What can hang from each mark:
lisep: kapav
folub: gomol guga
kapav: gomol guga lisep
gomol: folub kapav kida
guga: folub fozep kapav

Every row comes from one small tree of marks. Brackets hold a mark, then the marks that hang from it, in alphabetical order. Every link used is in the known rows. Which tree was each row made from?
Known rows:
[folub [gomol kida] [guga fozep]]: [ 2.45  2.86  3.41 -1.12  1.55 -0.22  2.37  1.85  0.20  0.92  1.82 -1.34
  2.20 -0.90 -0.92 -1.04  3.56 -1.35  0.27  0.69  0.23  2.25  0.42  0.14
  3.85 -1.97 -4.31 -3.26]
[lisep [kapav guga]]: [ 2.31  1.26  1.03 -3.13  0.47  0.22 -1.15  1.57 -2.08  3.23  1.39 -1.73
  1.20  3.40 -0.19 -3.47  3.03 -0.26  1.60 -0.55 -2.37 -0.49  2.50  2.05
  1.35 -0.91 -1.83 -2.96]
[guga fozep kapav]: [ 2.10  1.13  0.50 -1.46  0.79  1.01 -0.91  3.05  0.50  0.43  3.30  1.78
  1.01  2.86 -3.07 -3.93  3.23 -1.13  0.34 -0.09 -0.26  0.86  1.30  0.10
  4.29 -0.93 -3.85 -1.45]
[folub [guga [kapav lisep]]]: [ 1.41  2.53  1.16 -1.85  0.72  0.74  0.97  3.76 -1.75  0.27  1.38 -0.18
  2.62  3.19 -1.18 -2.83  3.43 -1.83  1.39 -0.52 -0.69  1.81  1.47  0.10
  2.07 -1.59 -2.21 -2.81]
[folub [guga fozep [kapav lisep]]]: [ 1.59  1.83  1.37 -1.46  0.83  0.91  1.43  4.30 -0.72  0.35  1.44  0.75
  1.87  2.18 -1.92 -3.01  2.96 -1.57  0.61  0.18  0.23  2.32  1.12 -0.41
  2.31 -1.64 -3.87 -2.48]
[guga folub kapav]: [ 2.10  0.49  1.26 -1.96  1.33 -0.70 -2.26  2.50 -0.85 -0.75  1.91  1.35
  2.65  3.99 -2.69 -3.49  4.25 -1.85  0.81 -0.01 -2.58  0.41  1.67 -0.74
  4.05 -1.75 -2.48 -3.24]
[gomol folub kapav kida]: [ 3.96  2.02  1.54 -1.46  1.32 -1.57 -1.74 -0.38  0.22 -2.06  2.83  1.34
  0.42  1.88 -1.36 -3.58  2.01 -0.82  3.84  0.84 -0.11  0.37 -0.87  3.60
  3.91 -1.88  0.69 -1.74]
[gomol [kapav [guga folub] lisep] kida]: [ 2.80  1.86  1.74 -1.06 -0.03 -1.76 -1.87  1.16 -1.00  0.15  0.79  3.14
  0.23  1.86  0.65 -5.23  3.67 -0.60  1.86  1.65 -1.11 -0.01 -0.95  0.73
  0.68 -2.34  0.48 -2.34]
[guga fozep]: [ 2.75  2.93  2.44 -1.12  1.78  1.53 -0.76  2.34  0.15  1.99  2.94  0.63
  1.08  1.70 -2.48 -2.77  3.83 -0.96  0.63 -0.71 -0.80  0.56  1.29  1.22
  3.25 -0.59 -3.60 -1.72]
[lisep [kapav [gomol folub kida] guga]]: [ 3.13  0.82  1.38 -3.40  1.76 -1.62 -1.46  1.26 -1.03  2.30  0.64 -1.58
 -0.23  2.06 -1.27 -4.51  1.36 -1.31  3.84  0.08 -2.01 -0.26  0.55  1.22
  1.27 -1.83 -0.98 -2.17]
[folub gomol [guga fozep kapav]]: [ 2.04  1.47  1.67 -1.91  1.00  0.36  2.64  3.92 -1.48  0.48  2.08 -0.56
  3.14  0.98 -1.59 -1.78  3.66 -1.49 -1.00 -0.12  0.28  1.86  1.55 -0.82
  4.56 -2.33 -4.55 -3.66]
[kapav [gomol folub]]: [ 3.42  3.38  2.40 -2.43  3.39 -0.21 -1.21  2.69 -1.64  1.71  1.47 -0.71
  1.23  2.22 -3.13 -3.70  3.18 -2.42  3.82 -1.96 -1.59 -0.49  0.67  1.01
  2.57 -1.69 -0.53 -1.64]
[lisep kapav]: [ 2.31  1.15  1.76 -2.41  0.99  0.52 -1.41  0.94 -1.10  1.80  2.00 -1.52
  1.21  3.47 -0.42 -2.08  3.17 -0.69  1.97 -0.59 -1.48  0.09  1.47  2.82
  2.88  0.22 -2.70 -2.59]
[folub guga]: [ 2.09  3.97  2.20 -1.92  1.86  0.92  1.12  2.39 -1.27  1.92  1.66 -2.36
  3.13  2.07 -1.39 -1.70  3.77 -1.40  2.02 -0.85 -1.89  1.50  2.08  1.25
  2.70 -1.75 -2.28 -2.83]
[guga fozep [kapav gomol lisep]]: [ 1.95  1.09  1.16 -0.97  0.97  0.74 -0.62  4.74 -0.45  1.00  1.38  3.30
 -0.13  2.51 -2.46 -5.07  3.19 -2.33  1.07 -0.49  0.69  0.61 -0.57 -1.53
  2.32 -0.96 -3.28 -0.95]
[guga folub]: [ 2.57  2.51  3.18 -1.72  2.43 -0.24 -2.04  1.85 -1.15  0.76  1.60  0.23
  2.67  2.79 -2.21 -2.37  4.99 -1.75  1.14 -0.53 -3.00  0.11  1.84  0.38
  2.86 -1.38 -2.35 -3.31]
[gomol [folub guga]]: [ 3.19  3.32  2.45 -2.75  2.86 -0.07  0.44  2.47 -1.79  0.05  1.91 -2.14
  2.83  2.38 -3.08 -1.70  2.73 -1.82  2.46 -1.24 -1.39  1.22  2.39  2.42
  2.48 -2.18 -1.07 -3.35]
[guga [folub gomol] fozep kapav]: [ 2.26 -0.64  2.17 -1.59  1.42 -0.96 -0.79  3.55 -0.48 -0.85  2.19  2.39
  2.38  1.99 -2.92 -2.82  4.42 -1.74 -1.64  0.33 -0.68  0.82  1.05 -2.01
  4.78 -1.95 -4.98 -3.76]
[gomol [folub [guga fozep]] kapav kida]: [ 3.84  1.50  1.64 -1.54  1.35 -1.62  0.39  0.52  1.00 -2.02  2.28  0.41
  0.90  0.40 -1.82 -2.95  1.31 -0.72  3.33  1.77  0.44  2.11 -0.70  2.89
  3.59 -2.79 -1.05 -1.64]

Write each row's tree:
[ 3.02  3.51  3.36 -1.33  2.83 -1.00 -0.03  3.23 -1.04  0.32 -0.06  0.50
  0.30  0.98 -1.85 -3.62  2.52 -3.03  4.33 -0.38  0.14  1.38 -1.32  0.24
  0.26 -1.80 -0.43 -2.06] : [kapav [gomol [folub guga] kida] lisep]
[ 2.79  2.14  3.90 -1.17  2.21 -1.25 -1.41  1.12 -0.77 -0.08  1.60  0.51
  2.66  1.18 -1.34 -1.79  5.15 -1.85  0.46  0.22 -1.84  0.37  0.61 -0.23
  3.59 -1.57 -2.58 -4.05] : [guga [folub [gomol kida]]]
[ 3.44  3.60  2.71 -2.14  2.27 -1.18 -1.20  3.46 -2.09  2.10 -0.30  1.41
 -0.73  1.50 -1.89 -5.80  2.55 -2.51  3.44 -0.71 -0.94 -0.35 -0.50 -0.44
 -1.44 -2.50  1.07 -2.23] : [kapav [gomol folub kida] guga lisep]
[ 2.62 -0.21  1.85 -3.10  1.69 -1.09 -1.28  2.92 -1.29  3.46 -0.06 -0.56
  0.52  1.89 -1.39 -4.59  2.69 -1.18  1.82  0.08 -2.68 -0.24  1.14 -1.03
  1.12 -1.97 -3.46 -2.33] : [lisep [kapav gomol [guga folub fozep]]]
[ 2.08  0.27  2.78 -1.09  1.03 -1.61 -1.51  2.99 -1.43 -2.02  1.15  3.10
  1.89  2.76 -1.22 -2.98  4.79 -2.48 -0.47  0.55 -0.21  0.84 -0.30 -1.66
  2.93 -1.33 -2.58 -4.22] : [guga [folub [gomol kida]] [kapav lisep]]
[ 2.70  2.18  3.81 -1.75  1.44 -0.27 -0.34  4.95 -3.07  2.13  0.14  2.42
  1.24  1.50 -1.16 -3.78  5.11 -1.58 -1.98 -0.56 -0.92 -0.27  1.59 -1.44
 -0.78 -2.39 -2.64 -4.68] : [kapav [guga [folub gomol] fozep] lisep]
[ 3.34  1.34  1.32 -1.42  0.27 -1.66 -1.55  0.34  0.74  0.56  1.73  2.20
  0.29  0.79 -0.57 -5.12  3.03 -0.10  1.79  2.16 -1.64  0.41 -0.42  0.45
  2.65 -2.81 -1.06 -1.41] : [gomol [kapav [guga folub fozep]] kida]
[ 2.43 -0.50  1.54 -1.16  1.75 -1.57 -1.91  2.79  1.95 -0.42  1.38  2.65
  0.40  1.40 -3.49 -4.83  2.96 -2.34  1.74  1.58 -1.33  1.37 -1.03 -3.08
  4.12 -2.07 -4.21 -1.20] : [guga folub fozep [kapav [gomol kida]]]
[ 1.66  2.14  0.95 -1.37  0.98  0.45 -1.16  4.16 -1.81  0.93  1.10  2.30
  0.61  3.67 -1.39 -4.95  3.58 -2.44  2.14 -1.04 -0.33 -0.06 -0.26 -0.99
  2.21 -0.94 -1.34 -1.63] : [guga [kapav gomol lisep]]
[ 2.96  2.27  2.55 -2.53  2.48 -0.65 -1.05  3.87 -1.25  4.04  0.08  0.49
  0.89  0.91 -2.80 -5.65  3.72 -1.88  1.61 -0.47 -3.22 -0.64  1.27 -2.71
  0.94 -3.23 -2.50 -1.91] : [kapav gomol [guga folub fozep]]
[ 2.57  0.68  1.19 -3.00  1.17 -0.16 -0.61  2.63 -1.30  4.34  0.63 -1.11
  0.02  1.92 -0.94 -4.67  2.19 -0.86  2.22 -0.26 -1.94 -0.46  1.01  0.24
  1.31 -1.48 -3.02 -1.69] : [lisep [kapav gomol [guga fozep]]]
[ 1.93  1.90  1.01 -0.95  0.87 -0.20 -1.52  3.02 -0.45  0.26  1.24  2.49
 -0.17  2.84 -1.21 -5.02  3.07 -2.55  2.84  0.06 -0.11  0.54 -1.12 -0.93
  2.46 -0.91 -1.22 -1.15] : [guga [kapav [gomol kida] lisep]]
[ 2.87  0.72  1.90 -3.02  2.37 -0.72 -1.35  1.77 -1.46  1.50  1.15 -1.57
  0.63  2.95 -1.44 -3.20  2.17 -1.70  3.55 -0.98 -1.32 -0.20  0.84  1.98
  2.54 -0.72 -1.95 -2.26] : [lisep [kapav [gomol folub]]]
[ 3.14  2.17  2.55 -2.00  2.27 -1.40 -1.39  2.44  0.54  3.26  0.21  0.67
  0.04 -0.12 -2.64 -5.77  3.08 -1.69  2.41  0.97 -2.98  0.19 -0.21 -2.88
  1.07 -3.20 -2.34 -1.28] : [kapav [gomol kida] [guga folub fozep]]
[ 3.33  3.17  2.67 -1.95  2.69 -0.95 -0.13  0.75  0.39 -1.18  1.97 -1.72
  1.71  1.04 -2.82 -1.84  2.07 -1.71  3.62  0.47 -0.97  2.11  0.87  2.44
  2.74 -2.05 -0.93 -2.69] : [gomol [folub guga] kida]
[ 4.35  1.56  1.05 -2.06  1.01 -1.78 -1.16  0.51  0.30 -0.61  2.54  1.70
 -0.30  1.12 -1.84 -5.04  1.60 -0.24  2.67  1.26 -0.44  0.30 -0.38  2.67
  2.49 -3.11  0.32 -1.69] : [gomol folub [kapav [guga fozep]] kida]
[ 3.54  2.30  1.91 -1.85  1.31 -0.63 -1.14  2.53 -2.75 -1.24  1.83  2.46
  1.00  3.40 -0.93 -3.55  3.24 -1.33  2.04 -1.08  0.65 -0.37  0.00  3.78
  1.67 -1.53  0.93 -2.67] : [gomol folub [kapav lisep]]
[ 2.90  2.25  2.49 -2.30  1.77  0.03 -1.22  3.01 -1.21  2.70  1.36  0.49
  1.67  1.72 -2.76 -4.18  4.28 -0.90  0.02 -0.10 -3.07 -0.11  2.50 -0.85
  1.13 -2.70 -2.71 -2.98] : [kapav [guga folub fozep]]
[ 2.67  2.75  1.83 -0.35 -0.06 -0.61 -1.48  0.46 -0.08 -0.46  2.02  3.08
 -0.25  2.03  1.11 -3.99  3.48 -0.75  2.75  1.10  0.63  0.59 -1.76  2.63
  2.33 -0.68  0.00 -1.29] : [gomol [kapav lisep] kida]
[ 2.55  0.16  2.08 -3.40  1.10 -1.02 -1.11  1.89 -2.70  2.37  0.74 -1.47
  1.90  2.81 -0.23 -2.91  3.64 -0.60  0.19 -0.21 -2.56 -0.48  2.37  0.74
  1.65 -1.61 -2.67 -4.28] : [lisep [kapav [guga [folub gomol]]]]
[ 1.93  0.43  2.64 -1.64  1.17 -1.07 -1.20  4.12 -2.69 -1.42  1.07  2.89
  2.58  3.46 -1.29 -2.96  5.27 -2.41 -1.25 -0.55 -0.42  0.20  0.68 -1.51
  2.67 -1.49 -2.71 -4.56] : [guga [folub gomol] [kapav lisep]]
[ 2.86  1.62  1.79 -1.60  0.32 -0.64 -0.93  3.31 -2.25  1.33  0.75  3.43
  0.79  2.32 -0.01 -5.21  4.10 -0.52  0.14  0.24 -0.91 -0.47  0.31  0.33
  0.49 -2.63 -1.04 -2.49] : [gomol [kapav [guga folub fozep] lisep]]
[ 1.80  1.66  0.83 -1.88  0.98  0.89  1.43  3.41  0.08  0.72  2.18 -0.62
  2.32  2.03 -2.46 -2.75  2.80 -1.23  0.98  0.34 -0.75  2.13  1.74 -0.18
  3.76 -2.07 -4.06 -2.10] : [folub [guga fozep kapav]]
[ 3.22  1.57  1.25 -2.21  0.49 -0.65 -1.05  2.16 -1.37  1.81  1.59  1.84
  1.51  2.10 -0.91 -4.79  3.88 -0.08  0.64  0.36 -2.06 -0.41  0.99  0.56
  2.38 -3.03 -1.52 -2.30] : [gomol [kapav [guga folub fozep]]]
[ 2.56  0.29  1.82 -2.86  1.43 -1.79 -1.88  1.23 -0.60  2.68 -0.09 -1.07
  0.32  1.85 -0.51 -4.64  2.60 -1.25  3.11  0.84 -3.05 -0.25  0.45 -0.39
  1.19 -1.76 -2.07 -2.09] : [lisep [kapav [gomol kida] [guga folub]]]
[ 2.81  0.79  1.84 -3.10  2.38 -0.75 -0.13  2.18 -1.60  1.60  0.60 -2.60
  1.36  2.55 -1.34 -2.74  1.80 -1.63  3.76 -0.67 -1.37  0.55  0.78  1.78
  2.28 -1.26 -2.29 -2.42] : [lisep [kapav [gomol [folub guga]]]]
[ 2.33  0.88  0.66 -1.08  1.21 -0.13 -1.09  2.50  1.79  0.79  2.41  2.12
 -0.42  1.45 -2.89 -4.94  2.37 -1.83  2.31  0.85 -0.29  1.13 -0.86 -1.45
  4.43 -1.35 -3.65 -0.07] : [guga fozep [kapav [gomol kida]]]
[ 3.80  2.77  2.01 -2.36  2.50 -1.11 -0.77  2.50 -0.05  2.69  1.00  0.29
 -0.58  0.17 -3.50 -5.71  1.68 -1.84  3.27 -0.03 -1.68 -0.07  0.02 -0.63
  1.05 -3.07 -0.90 -1.26] : [kapav [gomol folub kida] [guga fozep]]
[ 2.98  3.44  1.63 -2.42  1.96  0.65 -0.36  3.62 -1.27  5.13  0.81 -0.01
  0.34  0.96 -2.25 -5.68  3.31 -1.43  2.06 -1.12 -2.31 -0.84  1.07 -1.40
  0.93 -2.78 -1.91 -1.05] : [kapav gomol [guga fozep]]
[ 2.54  2.80  3.81 -1.69  1.13 -0.95 -0.94  3.44 -3.17  1.52 -0.04  1.67
  1.31  1.84 -0.38 -3.89  5.10 -1.73 -0.56 -0.20 -1.56 -0.25  1.00 -1.00
 -0.69 -2.26 -0.93 -4.62] : [kapav [guga [folub [gomol kida]]] lisep]
[ 3.66  2.81  1.98 -2.99  2.69 -0.27 -0.49  3.84 -1.66  3.53  0.96 -0.10
  0.38  1.04 -3.68 -5.57  2.35 -1.82  2.45 -1.39 -1.98 -0.64  1.37 -0.55
  0.80 -3.37 -1.07 -1.68] : [kapav [gomol folub] [guga fozep]]
[ 2.67  2.82  2.71 -1.21  0.40 -0.01  0.28  2.51 -3.36  0.84  1.87  1.97
  1.90  2.16  1.26 -2.56  5.12 -1.15 -0.18 -1.42  0.80 -0.80 -0.05  1.85
  3.00 -1.12 -1.09 -3.48] : [folub [gomol [kapav lisep]]]
[ 3.36  2.17  2.14 -1.48  1.17 -1.74  0.12  1.27 -0.76 -2.39  1.21  1.50
  0.86  1.44 -0.56 -3.08  1.98 -1.32  3.49  1.17  0.92  1.71 -1.26  3.20
  1.63 -2.31  0.51 -2.43] : [gomol [folub guga] [kapav lisep] kida]
[ 1.69  2.39  0.66 -2.29  1.39  0.19  1.14  3.25 -1.00  1.48  1.25 -1.32
  2.73  2.39 -1.74 -3.39  2.77 -2.03  2.81 -0.69 -1.70  1.30  1.25 -0.86
  3.49 -2.41 -2.44 -1.59] : [folub [guga [kapav gomol]]]
[ 2.40  1.29  1.06 -3.34  1.20 -0.32 -0.98  2.24 -2.03  4.37  0.54 -1.71
  0.45  2.77 -0.28 -4.52  2.58 -0.99  2.72 -0.81 -2.54 -0.84  1.41  0.56
  1.25 -1.34 -1.83 -1.97] : [lisep [kapav gomol guga]]
[ 3.12  1.37  4.14 -0.89  2.47 -1.05 -0.96  1.80  0.53 -0.04  1.89  1.50
  1.60 -0.08 -2.25 -2.06  4.70 -1.66 -0.59  0.97 -0.92  1.08  0.26 -0.86
  3.85 -1.58 -4.52 -3.40] : [guga [folub [gomol kida]] fozep]
[ 3.69  2.33  1.19 -2.69  0.83 -0.94 -0.86  3.01 -3.63  0.11  1.29  2.15
  0.74  3.31 -0.79 -4.90  3.04 -0.86  1.62 -1.03 -0.25 -0.85  0.92  2.95
  0.29 -2.72  1.67 -3.12] : [gomol folub [kapav guga lisep]]
[ 3.51  3.33  2.67 -1.64  3.09 -0.98 -1.61  1.31  0.11  0.87  1.57 -0.22
  0.24  1.18 -2.78 -3.89  2.40 -2.40  4.73 -0.60 -1.28  0.17 -0.52  0.82
  2.87 -1.65 -0.39 -1.03] : [kapav [gomol folub kida]]
[ 2.54  1.57  1.26 -1.49  1.45 -0.91 -1.66  3.23 -0.68 -1.06  1.29  2.42
 -0.17  2.98 -2.38 -4.88  2.44 -2.81  3.21 -0.33  0.21  0.45 -1.05 -0.19
  2.00 -1.15 -0.57 -1.53] : [guga [kapav [gomol folub kida] lisep]]
[ 3.04  2.06  0.96 -2.39  0.59 -0.84 -1.27  1.74 -2.22  1.74  1.45  1.13
  2.07  2.80 -0.15 -4.75  4.15 -0.31  1.27 -0.08 -2.72 -0.88  1.27  0.88
  2.26 -3.08 -0.18 -2.44] : [gomol [kapav [guga folub]]]
[ 2.94  2.93  1.16 -1.11 -0.44 -0.74 -1.35  0.96 -1.09  1.00  1.43  2.78
 -0.42  1.89  1.14 -5.31  3.13 -0.40  2.28  1.02 -0.30 -0.23 -0.84  1.56
  0.72 -1.96  0.86 -1.59] : [gomol [kapav guga lisep] kida]
[ 2.90  2.46  2.16 -1.67  0.13  0.05  0.78  3.33 -3.38  2.03  1.63  2.20
  1.14  1.57  0.83 -3.72  4.61 -0.67 -1.19 -0.93  0.58 -0.90  0.37  0.91
  1.83 -2.18 -1.24 -3.46] : [folub [gomol [kapav [guga fozep] lisep]]]
[ 2.85  0.28  2.02 -2.90  2.28 -0.65  0.17  2.54 -0.84  1.58  0.74 -2.10
  0.82  1.91 -1.87 -2.68  1.58 -1.63  3.21 -0.27 -0.98  0.84  0.66  1.40
  2.30 -1.40 -3.14 -2.12] : [lisep [kapav [gomol [folub [guga fozep]]]]]
[ 2.05 -0.43  2.75 -1.10  1.27 -0.63 -0.75  4.82 -1.33 -1.25  1.27  4.01
  1.63  2.26 -2.19 -3.14  4.73 -2.15 -2.29  0.22  0.62  0.87  0.15 -2.12
  2.80 -1.47 -4.54 -3.98] : [guga [folub gomol] fozep [kapav lisep]]
[ 2.92  0.75  3.66 -0.92  1.51 -0.91 -0.40  3.26 -1.52 -0.18  1.27  3.14
  1.71  0.92 -0.78 -2.70  5.19 -1.29 -1.50  0.31  0.07  0.27 -0.20 -0.29
  2.89 -1.83 -3.71 -3.67] : [guga [folub [gomol [kapav lisep]]] fozep]
[ 3.04  2.02  2.99 -2.42  1.76 -0.26 -0.41  3.38 -1.93  2.72  1.17  0.48
  2.05  1.11 -2.17 -3.67  4.71 -1.09 -1.23 -0.46 -2.39 -0.34  2.38 -1.23
  1.64 -2.95 -3.04 -3.96] : [kapav [guga [folub gomol] fozep]]
[ 3.17  3.33  2.52 -2.66  3.23 -0.34  0.27  3.07 -1.67  1.78  0.85 -1.78
  1.93  1.56 -2.85 -3.16  2.70 -2.55  3.97 -1.53 -1.76  0.52  0.82  0.58
  2.33 -2.51 -1.11 -1.94] : [kapav [gomol [folub guga]]]
